Every row comes from one small tree of marks. The marks that hang from a mark follow it in brackets, in alphabetical order. Every link used is in the known rows. Which tree was each row made from?
Known rows
R{A D{Y}}: [-329, 127, -272, 516, -108, -44, 286, 192, -198, 151, 275, -126, -33, -92, 23, 209, 176, 292, 360, 222, 215]
D{Y{M}}: [171, -52, -71, 308, -53, -57, 13, 31, -108, 25, 444, -116, 35, 222, -54, 36, 167, 350, 531, 241, 222]
E{U Y{D M P}}: [154, -65, 100, 594, 244, 237, -240, 27, -581, 22, 3, 103, -250, -202, 93, -69, 191, -126, 427, 259, 390]
P{Y{M}}: [296, 236, -60, 303, -62, -15, 21, -27, -131, 141, 315, -104, 30, 205, 159, 39, 4, 463, 447, 102, 143]
Y{D P}: [-101, 120, 148, 548, -77, -16, -10, 114, -309, -35, 49, 171, -310, -140, -136, 257, -12, 30, 719, 165, 141]
P{Y{D}}: [58, 238, -51, 558, -202, 28, 99, 200, -262, 43, 114, -25, -203, 93, 25, 89, 20, 252, 412, -75, 281]
V{M}: [173, 180, 154, 369, -107, -94, 72, 15, 25, 103, 304, -119, 101, 93, -74, 248, -25, 432, 553, 174, 237]
Y{D M}: [185, 86, 165, 393, -77, -72, -48, -19, -168, -130, 204, 61, -110, 104, 10, 81, 146, 288, 669, 225, 63]
D{R{A K} Y{M}}: [-80, 77, -168, 92, -348, -158, -32, 125, 51, 126, 296, -292, 139, 108, -63, 15, 200, 364, 381, 401, 423]
K{R{A D{Y{M P}}}}: [-171, -132, 30, 45, 17, 41, 2, -62, -325, 280, -22, -131, -166, -1, 91, 100, 492, 188, 412, 443, 444]
K{R{D{Y}}}: [-39, -49, -16, 343, -153, -49, 246, -81, -283, 266, 99, -330, -113, 100, -55, 198, 345, 429, 240, 106, 468]
E{Y}: [82, 288, -119, 503, -1, -86, 88, 35, -273, 83, 313, -186, 46, -132, -87, 181, -112, 308, 317, 148, 198]
E{U Y}: [37, 262, -157, 662, 124, 32, 85, 19, -483, 122, 232, -262, -55, -251, -22, 144, -172, 180, 216, 103, 226]
K{R}: [51, 241, 104, 162, -160, -212, 140, -166, -247, 128, 104, -356, -120, 28, -178, 329, -60, 436, 453, 130, 151]
A{R}: [111, 305, 2, 237, -161, -280, 123, -115, -236, 28, 92, -222, 73, 16, -150, 281, -188, 418, 385, 233, 81]
R{A D K}: [-292, 479, -205, 398, -390, -153, 223, 101, -112, 261, 125, -215, 121, -252, -60, 376, -41, 378, 439, 247, -44]
Y{D{R{A}} M P}: [-146, 28, 220, 274, 49, -84, -139, 19, -152, -81, 30, 164, -237, -116, 116, 51, 225, 87, 683, 479, 312]
R{A D{Y{M}} K}: [-115, 130, -257, 238, -343, -22, 94, 153, -74, 238, 259, -193, 170, 20, 9, 87, 315, 361, 385, 347, 226]
V{J}: [19, 295, -7, 366, -217, -137, 237, -48, 63, -34, 314, -244, 33, -116, -92, 280, -58, 303, 444, 137, -21]
E{U Y{D{R} M P}}: [130, -141, 229, 603, 294, 150, -244, -58, -491, 19, -15, 65, -254, -192, 191, -149, 294, -32, 343, 320, 619]
R{A}: [-248, 417, -151, 340, -105, -203, 182, 98, -150, 16, 248, -148, -39, -168, -101, 336, -231, 298, 575, 259, -78]
Y{D{R{A K}} M P}: [-141, 122, 160, 190, -272, -104, -192, 79, -84, 40, -49, 60, -106, -122, -15, 84, 192, 92, 641, 465, 320]

Write each row's tree
[-206, 45, -173, 250, -247, 64, -34, 140, -148, 308, 138, -29, 68, -82, -11, 126, 313, 132, 496, 435, 280] => R{A D{Y{M P}} K}
[26, 120, -193, 315, -467, -120, 169, 49, -199, 286, 36, -315, 201, 76, -160, 188, 206, 397, 115, 196, 416] => A{R{D{Y} K}}
[-373, 112, -173, 254, -328, -95, 20, 251, -77, 224, 139, -206, -54, -137, -212, 182, 32, 72, 447, 334, 496] => D{R{A K} Y{P}}
[-357, 240, 57, 349, -360, -129, -53, 198, -134, 79, -83, -20, -184, -257, -158, 224, 33, 24, 585, 313, 345] => Y{D{R{A K}} P}
[-167, -113, -19, 202, 65, -63, -80, 68, -93, 60, 246, -9, -88, 2, 60, 11, 235, 132, 531, 493, 451] => D{R{A} Y{M P}}
[279, 119, 37, 399, -126, 55, -42, 81, -197, 8, 172, 40, -120, 213, 159, -51, 191, 324, 488, 62, 266] => P{Y{D M}}
[160, -89, -16, 125, -299, -14, -96, -67, -236, 311, -39, -97, 166, 85, -53, 69, 372, 255, 289, 401, 451] => A{R{D{Y{M P}} K}}
[242, 4, -106, 137, -392, -96, 16, -72, -158, 249, 75, -258, 278, 208, -30, 40, 372, 467, 171, 338, 383] => A{R{D{Y{M}} K}}
[188, -8, 271, 414, -66, -150, -49, -117, -71, -125, 170, 27, -105, 113, 116, 4, 259, 390, 559, 284, 289] => Y{D{R} M}
[-330, 241, -348, 422, -432, -48, 235, 265, -123, 269, 208, -251, 93, -116, -119, 238, 136, 288, 316, 217, 259] => R{A D{Y} K}
[75, 374, -53, 292, -443, -220, 177, -114, -180, 264, -50, -280, 227, -65, -92, 311, 15, 486, 230, 234, 132] => A{R{D K}}
[-258, 309, 5, 201, -116, -178, 281, -115, -271, 234, -34, -307, -99, -172, 34, 342, 140, 429, 362, 249, 136] => K{R{A D}}
[163, 52, 18, 496, 322, 146, -184, -73, -507, 149, 154, -35, -90, -225, 87, 21, 5, 17, 416, 309, 264] => E{U Y{M P}}
[-292, 194, -248, 253, -417, -190, 133, 237, 4, 170, 259, -360, 67, -19, -197, 164, 23, 297, 327, 259, 438] => D{R{A K} Y}
[-74, 56, 9, 754, 174, 201, -96, 150, -630, 48, -30, 47, -337, -345, -52, 78, 10, -180, 374, 109, 395] => E{U Y{D P}}
[-56, 92, -136, 377, -420, -162, 104, 126, 13, 173, 312, -345, 77, 94, -217, 138, 60, 384, 318, 148, 488] => D{R{K} Y}
[-381, 18, -97, 344, -2, -78, 67, 191, -155, 99, 205, -90, -166, -139, -72, 156, 59, 77, 483, 345, 477] => D{R{A} Y{P}}
[-171, -13, -77, 94, -241, -76, -144, 135, -31, 187, 187, -144, 16, -3, -83, 48, 196, 132, 504, 480, 493] => D{R{A K} Y{M P}}
[-134, -82, 29, 479, -10, -53, 40, 62, -142, 111, 262, -68, -153, -7, -93, 139, 90, 162, 487, 236, 522] => D{R Y{P}}
[130, 12, -120, 364, -338, 6, 51, 16, -69, 251, 311, -175, 183, 145, -19, 79, 339, 432, 385, 249, 287] => R{D{Y{M}} K}
